Each row was made from one path, in order. Every step used is in the known rows, and no mark comes twice. Write each row's path.
Known rows:
H F D E S: -.22 .19 .33 -.45 .50 -.11 .29 .08 .28 -.24 -.19 .01 -.04 .36 -.26 .17 -.09 .08 -.13 -.13 -.05
Q D E: -.07 .17 .35 -.33 .55 .23 .02 .19 .41 -.11 .15 .12 .30 .23 .04 -.03 -.28 .34 -.37 -.26 .23
D T: .01 .04 .09 -.19 .28 -.08 .31 -.07 .09 .34 -.04 .08 .01 .04 .26 -.28 -.31 -.01 -.24 -.13 -.19
S E H F D: .50 -.15 -.14 -.26 -.07 .09 .37 .00 .00 .20 -.41 -.28 .56 .30 .19 .35 .09 -.57 .02 -.15 .22
Q D H F: .08 -.02 -.08 -.08 .05 .15 -.04 -.32 .05 .38 -.27 -.21 .37 .05 .34 .06 .11 -.26 -.28 -.11 .41
E D H F S: .10 .30 -.18 .15 .08 -.15 .32 -.14 -.30 .28 -.74 -.37 .03 -.07 .74 .54 .25 -.31 -.07 .14 .22
F S E H: .20 -.11 -.19 -.16 .05 .06 .29 .14 -.06 -.01 -.56 -.02 .29 .19 .54 .40 .07 -.21 -.01 -.04 .12
S E D: .41 .50 .02 .19 .35 -.05 .46 .30 -.01 .20 .00 -.26 .24 -.05 .17 .09 -.17 .13 -.09 -.06 .11
F S D H: .00 .19 -.25 -.12 .34 -.04 .08 .10 .03 .17 -.56 -.14 .24 .06 .53 .43 .02 -.03 .12 -.04 .41
S D H F: .11 .03 -.18 .10 .11 .02 .00 -.10 .08 .41 -.36 -.33 .39 .02 .30 .11 .13 -.28 -.06 -.09 .46
Q D: .08 .05 .02 -.28 .35 .14 .11 -.07 .08 .10 -.01 .05 .31 .15 .08 -.03 -.16 .14 -.35 -.11 .36
D H F: .03 -.01 -.08 .30 -.20 .04 .04 -.29 -.10 .41 -.45 -.19 .14 .06 .32 .02 .22 -.42 -.06 -.05 .14
H F S E: .19 -.19 -.22 -.04 .05 -.13 .05 .10 .01 .14 -.35 -.10 .32 .13 .22 .55 .16 -.44 -.04 .06 -.06
E H F D: .30 -.17 -.08 -.32 -.07 .08 .42 -.24 -.15 .15 -.59 -.19 .32 .35 .30 .25 .17 -.50 -.12 -.06 .33
Q D E S: -.34 .28 .40 -.53 .71 .09 .14 .16 .43 -.32 .11 .17 .01 .20 -.13 -.14 -.31 .64 -.49 -.20 .17
D H F S E: .11 -.01 -.28 .18 -.09 -.04 .00 -.02 -.02 .30 -.55 -.18 .30 .06 .50 .53 .24 -.53 .16 .00 -.04
H F E: .32 -.37 .19 -.04 .07 -.11 -.03 -.07 -.16 .38 -.25 -.06 .10 .15 -.07 .36 .07 -.32 -.15 -.16 -.07
H F D: .25 .00 -.05 -.20 .10 -.06 .30 -.13 -.08 .18 -.30 -.11 .25 .31 -.06 .29 .05 -.43 -.02 -.03 .15
E S D T: -.20 .15 .05 -.62 .73 -.21 .40 .06 .25 .13 .06 -.01 -.04 -.04 .05 -.28 -.42 .46 -.33 -.09 .09
F E D: .43 .23 .29 .00 .41 -.15 .39 .19 -.28 .32 -.16 -.20 -.04 -.02 .10 .31 -.16 .19 -.16 -.15 .06
Q D T: .05 .05 .09 -.55 .48 .04 .22 -.11 .24 .34 .15 .03 .22 .02 .30 -.22 -.37 .14 -.45 -.18 .11
H F: .09 -.16 -.05 .08 -.03 -.04 .11 -.18 -.08 .21 -.25 -.06 .16 .17 .08 .06 .12 -.36 -.22 .00 .10

Write each row's path:
.21 -.20 -.02 -.61 .08 -.02 .52 -.30 -.05 .39 -.46 -.21 .24 .25 .49 .04 -.05 -.46 -.18 -.16 .07 => E H F D T
.31 -.06 -.08 .03 -.02 .16 .31 .09 .02 .11 -.28 -.08 .39 .15 .32 -.04 -.03 -.12 -.11 -.17 .18 => S E H
.24 .42 -.02 -.24 .54 -.27 .54 .32 .04 .28 -.15 -.20 .10 -.13 .57 .32 -.28 .11 -.11 .00 -.22 => F S E D T
.14 -.35 -.07 -.03 -.20 .10 .24 -.28 -.14 .19 -.53 -.14 .23 .20 .41 .02 .22 -.44 -.33 -.03 .31 => E H F
.01 -.23 .27 -.44 .23 .31 .03 -.09 .37 -.03 -.24 -.11 .47 .27 .34 .04 .05 -.06 -.58 -.24 .45 => Q D E H F
.09 .21 .29 -.35 .31 .20 .42 .18 .18 -.20 -.38 .01 .26 .45 .22 .13 -.14 .05 -.04 -.29 .20 => F D E H
-.02 .00 -.16 -.58 .62 -.20 .27 .14 .20 .21 -.22 -.01 .18 .04 .47 .26 -.30 .05 -.16 -.03 .11 => F S D T
-.37 .29 .38 -.18 .56 -.03 .22 .19 .29 -.31 -.06 .20 -.21 .20 -.15 -.22 -.22 .52 -.22 -.15 -.08 => D E S
.09 -.29 .14 -.45 .52 -.25 .05 .07 .02 .19 -.15 -.15 .06 .08 -.31 .34 -.03 .14 -.27 -.13 .19 => H F E S D
.33 -.30 .19 -.16 .08 .07 .22 -.03 -.22 .23 -.45 .00 .09 .18 .23 .19 -.02 -.05 -.19 -.25 .11 => F E H
.15 .39 -.06 -.01 .15 .05 .35 -.08 -.12 .25 -.42 -.12 .15 .22 .22 .15 -.07 -.15 .26 -.16 .17 => F D H
.01 -.26 .25 -.24 .25 -.24 .10 -.10 -.17 .16 -.27 .01 -.18 .10 -.25 .27 .03 .01 -.22 -.08 -.16 => H F E S
.04 -.29 .24 -.71 .66 -.34 .18 .02 .16 .44 -.01 -.14 .00 -.04 -.13 .17 -.26 .16 -.35 -.21 -.07 => H F E S D T
.39 .41 .27 .19 .28 -.08 .32 .08 -.27 .50 -.37 -.30 -.05 -.12 .34 .29 -.07 .17 .01 -.22 .07 => F E D H
.07 .14 .28 -.25 .32 .00 .18 .10 .25 -.02 -.17 -.03 .25 .40 -.11 .27 -.05 -.26 -.01 -.20 -.01 => H F D E
-.01 -.13 .20 -.37 .29 -.05 -.04 -.24 -.05 .35 -.29 -.14 .04 .01 .00 .26 .05 .07 -.31 -.23 .16 => Q D H F E S
.35 .63 -.03 .38 .20 -.01 .40 .21 -.05 .40 -.18 -.38 .21 -.16 .41 .06 -.09 .08 .07 -.12 .14 => S E D H
.34 .48 .11 -.09 .48 -.16 .56 .27 .10 .46 .16 -.28 .20 -.19 .36 -.08 -.38 .17 -.20 -.13 -.16 => S E D T
-.13 .17 -.02 -.33 .58 -.13 .29 .08 .11 -.10 -.11 .01 .04 .08 -.16 -.08 -.21 .43 -.26 -.03 .37 => E S D
.27 .58 -.16 .22 .27 -.10 .39 .25 -.12 .24 -.49 -.35 .16 -.11 .67 .49 .00 .02 .15 .03 .07 => F S E D H
.34 -.28 -.11 .03 -.18 .12 .19 -.05 .00 .24 -.36 -.23 .47 .17 .31 .10 .17 -.47 -.19 -.10 .20 => S E H F
